In the rows, 128 means zero.
Known rows, with every step that occurs:
gato -> duror -> mukot: [126 112  73  85 155 105 116 192 125 131 126 100 176 156 167 114 107 104
 149 168 137]
mukot -> duror: [153 147  99 107 115 119 143 125 141 151 140 188 120 141 130 106 136 131
 147 137 122]
tivum -> gato -> voti: [169 126 144 110  83 116 160 111 142 101  87 131  95  98 206 133 121 143
  64 117 145]
mukot -> gato -> duror: [137 110  97 107  88 102 140 169 104 127 106 141 161 137  91 115 112 129
 122  84 103]
duror -> mukot -> gato -> voti: [137 131 149  97 127 110 163 180 137  98 125 111 154 160 149 106  97 124
 139  99 146]
voti -> duror: [100 108 132 116 110 138 134  99  84 125 133 140 111 138 172 149 173 110
 132 150  99]
tivum -> duror -> mukot -> gato: [180 122 187 123 132 151  75 134 129 125 131 126 166 142 110  93 103 135
 189 107 153]
tivum -> duror: [188 133 173 132 105 137  78  95 119 138 118 144 119 111 146 117 146 135
 128 151 162]
gafit -> tivum -> duror -> mukot: [162 133 150 145 160 157  70 128 148 115 128 128 165 108 129  98  96 119
 164 198 167]
gato -> voti: [140 143 125  98 110 105 165 150 123 101 105 120 110 134 177 134 137 114
  87 139 145]
duror -> mukot -> gato -> tivum: [103 116 137 116 185 181 128 119  83 146 155  98 154 151  92  75 102 152
 174  82 158]
mukot -> gato -> voti -> tivum: [136 139 137 117  88  92 155 171 180 123  72 102 151 154 114  96 119 118
  92  87 152]
gafit -> tivum: [119 143 103 154 131 147 131 103 113 111 113 139 122 123  82 114 123 113
 119 171 107]
gafit -> tivum -> duror -> mukot -> gato -> voti: [166 148 175 142 127 123 127 171 151  83 117 138 170 107 119  94  73 132
 127 129 160]
tivum -> mukot: [167 109 129 143 127 102 150  75 127 130 135 106  96 140 154 168 157 102
 121 140 107]
mukot -> gato: [140 120 146 119 100 140 134 115 103 129 118 134 124 160  78 108 132 136
 148  74 108]
duror -> mukot -> gato: [132 115 145 108 145 146 116 138 119 128 137 114 154 179 104  90 112 124
 192  98 127]
voti -> tivum -> duror -> mukot: [163 128 154 120 153 131  57 152 187 146 100  94 174 151 160  86 115 110
 164 177 197]
voti -> duror -> mukot -> gato -> tivum: [ 79 102 147 121 174 183 133 111  70 140 163 114 161 145 123  99 116 144
 174  84 139]
mukot -> gato -> tivum -> voti -> duror: [ 54 126 157 155 144 162 101 110  47 108 149 129  98 129 121 163 185 157
 113  88  96]
gafit -> tivum -> duror -> mukot -> gato: [165 129 173 157 137 153  82 127 137 111 130 137 178 119  75  82  78 137
 178 125 143]
voti -> mukot: [103 121  89  98 139 155 122  83 109 184 140 107  69 128 122 152 165 132
 131 150 127]

Rows:
[157 103  97 142  97  63 147 159 164 142  93 109 171 136  99 137 110 109
 101  77 108]	voti -> tivum -> mukot -> gato -> duror
[164  97 109 136  95  74 151 138 116 125 119 124 147 127 107 152 110 118
 112  79  89]	tivum -> mukot -> gato -> duror
[130 110 171 136  90  94 194 116 118  95 139 132 115 123 182 179 143 109
  93  91  93]	tivum -> mukot -> gato -> voti -> duror
[ 87 166  70 149 148 134 105 114 139 155 159 180  75  92  84 160 158 163
 121 165  98]	gafit -> tivum -> voti -> mukot -> duror
[133 147 116 112 104  90 145 170 184 128  70  94 137 155 156 112 134 101
  75 140 166]	gato -> voti -> tivum
[149 113  97 166 102  80 158 135 124 113 118 142 160 106  67 147  92 119
 105  99  77]	gafit -> tivum -> mukot -> gato -> duror
[ 91 159 118 171 139 134  79 128 101  85 113 123  83 120  87 152 168 134
 105 167  94]	gafit -> tivum -> voti
[164 137  92 175 132  96 167  82 166 134 148 184 124 105 108 140 117 118
 125 156  96]	gafit -> tivum -> mukot -> duror
[145 131 168 141 144 191  90  65  86 188 151 130 109  79  87 109 129 177
 133  80 175]	voti -> mukot -> gato -> tivum -> duror
[155 126 116 183 139 112 151  71 132 109 126 120 110 109 110 158 130 101
 107 162  90]	gafit -> tivum -> mukot
[100 119 133  97 151 121 148 169 123  98 142 111 148 150 231 141 135  98
 137 178 146]	gato -> voti -> duror -> mukot
[ 68 126 152 162 148 149  91 152 105  80 146 126 148 140  98 139 131 130
 165 126  87]	gafit -> tivum -> voti -> duror -> mukot -> gato
[100 101 154 113 134 149 125 138 105 118 151 120 158 168 131 123 127 115
 192 107 112]	voti -> duror -> mukot -> gato
[ 58 149  86 156 153 158  87 102 106 141 139 112  52  99  76 182 176 151
 100 171 100]	gafit -> tivum -> voti -> mukot
[169 140 162 116 145 110  87 184 198 126  92  93 177 139 193  94 107 109
 129 179 209]	gato -> voti -> tivum -> duror -> mukot
[147 145  87 100 101 124 170  98 176 176 142 189  82  74 179 145 124 164
  95 125 142]	tivum -> gato -> voti -> mukot -> duror
[122 136 136 107 124 100 145 195 197 122  84  85 174 175 132  86 100 106
 127 102 167]	duror -> mukot -> gato -> voti -> tivum
[ 95 105 126 102 155 149 121 134 114 124 152 109 145 163 194 134 145  99
 173 179 123]	voti -> duror -> mukot
[132 155  75 130 108 134 177  96 183 159 138 201  94  51 143 136 103 165
  81 139 133]	gafit -> tivum -> gato -> voti -> mukot -> duror
[ 87 135 133 129 123 151  90 113  99 151 142 115  63 132  67 166 170 164
 134  81  96]	tivum -> voti -> mukot -> gato
[ 79 156  73 123 178 151 111 104 110 189 180 161  59 101 112 149 173 185
 122 135 133]	gato -> tivum -> voti -> mukot -> duror
[107 141 100  90 127 133 165 122 124 160 135 111  68 111 161 159 153 128
  89 149 141]	gato -> voti -> mukot
[120 120 158 176  97 101 198 108 120  77 134 149 130  98 145 170 124 111
  84 111  76]	gafit -> tivum -> mukot -> gato -> voti -> duror
